Each row was made from one small tree. Brackets hold a mark, then the marks that hang from it, in alphabetical order. Every link used is in the known rows. Write each row's tree.
Known rows:
[S [F [P U]]]: [  5  15   1 -23 -51 -45  23 -24   1  -3   5  -6  13  27 -15 -11 -11]
[P E F [U K]]: [-12 -18   0  -8 -31 -36  -1  -9 -11 -19 -18   1  16  44 -30 -10 -17]
[S [F [P E U]]]: [  2   7  -5 -21 -51 -42  19 -22   4 -12  -4  -6  10  55 -18 -19 -15]
[F P S]: [  8  26  -1 -10 -45 -10  36 -34  -9   2   3 -17   3  24  -8  -1  21]
[F S]: [  9  11  -2  -2 -19 -12  28 -22  -3  -1   4 -10   1   4  -5   6  11]
[B J U]: [  6 -18  -2 -13 -27 -39   9 -21   5  -4  24 -17  -4  -6   0  -5   2]
[P E F U]: [ -5 -13  -3 -18 -35 -36   0 -11  -4 -13  -6   4  11  31 -27   4 -27]
[U [B J]]: [  1 -11  -8 -12 -36 -26  -3 -20   1  -9  -9 -25  -5  -1 -19  -8  19]
[P E [F S]]: [ -2  -9 -11  -6 -25 -31  15 -20  -7 -14 -16 -10   5  32 -21   7   5]
[B J [U K]]: [ -2 -23   1  -3 -23 -39   9 -19  -1 -10  12 -19  -1   9  -2 -19  11]
[S [F [P [E J] [U B]]]]: [ -7 -11  -9 -27 -67 -53   8 -18  -7  -6 -32 -14   3  67 -20 -36  -3]
[P [E J] [F S] U]: [ -7 -15  -1  -8 -33 -57  17 -11 -18   2 -22  -1  12  44 -15  -2 -14]
[E J [P [F S] U]]: [  3  -5   5  -7 -47 -55  11  -5 -14   7  -7  -6   8  33 -20   0   1]
[P F [U B]]: [ -9 -11   2 -24 -58 -35  -4 -15  -3  -5 -15  -4  16  11 -37   1  -9]
[F [P E [U K]] S]: [ -5  17  11   1 -55 -18  38 -26  -9  -1 -14 -11  15  71 -17 -25  12]
[S [F [P E]]]: [  5   2 -19 -21 -38 -30  13 -26  -1 -22  -8 -15  -3  48 -13 -16   0]
[U B K]: [ -8 -10  -6  -9 -34  -1  -1 -17  -4 -17 -20 -15   0  16 -21 -20  17]
[F [P E U] S]: [  2  21   6  -7 -59 -19  39 -27  -2   5  -3  -8  10  58 -15 -11   2]

Which tree is each row?
[-10  -5  11   0 -72 -35   7 -10  -1  -5 -26 -16  21  52 -45 -18  30] => [E [P [F S] [U B K]]]
[  3 -14  -1 -17 -43 -47 -11   0 -14  -1   0  -2   3  23 -20  -1 -16] => [E J [P F U]]
[  9  -3   1  -9 -37 -25  -3   0  -4   4  10  -1  -7  22  -7 -11 -14] => [E J [P U]]
[ -2  -1   7  -9 -75 -36   7 -12   6   0 -15 -13  16  37 -43  -5  20] => [E [P [F S] [U B]]]
[ -6 -12   3 -11 -70 -51   4  -6  -8   6 -24 -13  10  42 -33 -10  16] => [E J [P [F S] [U B]]]
[ -9  -9  -5 -13 -41 -56  14 -14 -18 -12 -27  -9   7  72  -9 -39  -9] => [S [F [P [E J] [U K]]]]
[ -1   5  10  -9 -38 -46  26 -17  -8   4  -2  -1  23  11 -23  12  -5] => [P [F S] U]
[-11 -17   3  -7 -60 -63  13 -17   1  -2 -30 -18  18  44 -39  -8  17] => [P E [F S] [U [B J]]]
[ -1  11   4 -10 -53 -33  34 -23 -17  10 -13  -8   4  62  -4 -17  -2] => [F [P [E J] U] S]
[  5   1   4 -14 -66  -7  -5  -8  15  -4   1  -9   1  27 -32 -16   5] => [E [P [U B]]]
[ -1  18  14 -10 -80 -43  34 -31  -2  15 -11 -26  15  36 -26 -16  32] => [F [P [U [B J]]] S]
[ -4  -4   3  -6 -39 -43  22 -14  -3  -4 -12  -1  18  40 -26   4  -9] => [P E [F S] U]
[ -2  -7   6  -6 -47 -33  -8  -4  -6 -13  -3  -5  14  33 -34  -9  -3] => [E [P F [U K]]]
[ -5   6   0 -23 -78  -9   9 -24   2  -5 -15 -10   4  57 -30 -23  -1] => [F [P E [U B]]]
[  6   6   8  -4 -52 -40  15 -10   2   1   5  -6  16  29 -30   6   4] => [E [P [F S] U]]
[-15 -22  -1 -13 -56 -53  10 -12 -13   2 -40  -7  12  52 -28 -13   1] => [P [E J] [F S] [U B]]
[ -4 -28 -21 -19 -17 -39 -11  -9 -23 -16 -20  -5  -8  26 -11   1 -17] => [P [E J] F]
[ -7 -16  -4  -3 -32 -26  -3 -17  -5 -15 -20 -27   0  13 -22 -22  29] => [U [B J] K]
[  2  14   1 -18 -55 -12  17 -23  -1  -4   3  -4   3  49 -17 -12 -16] => [F [P E U]]
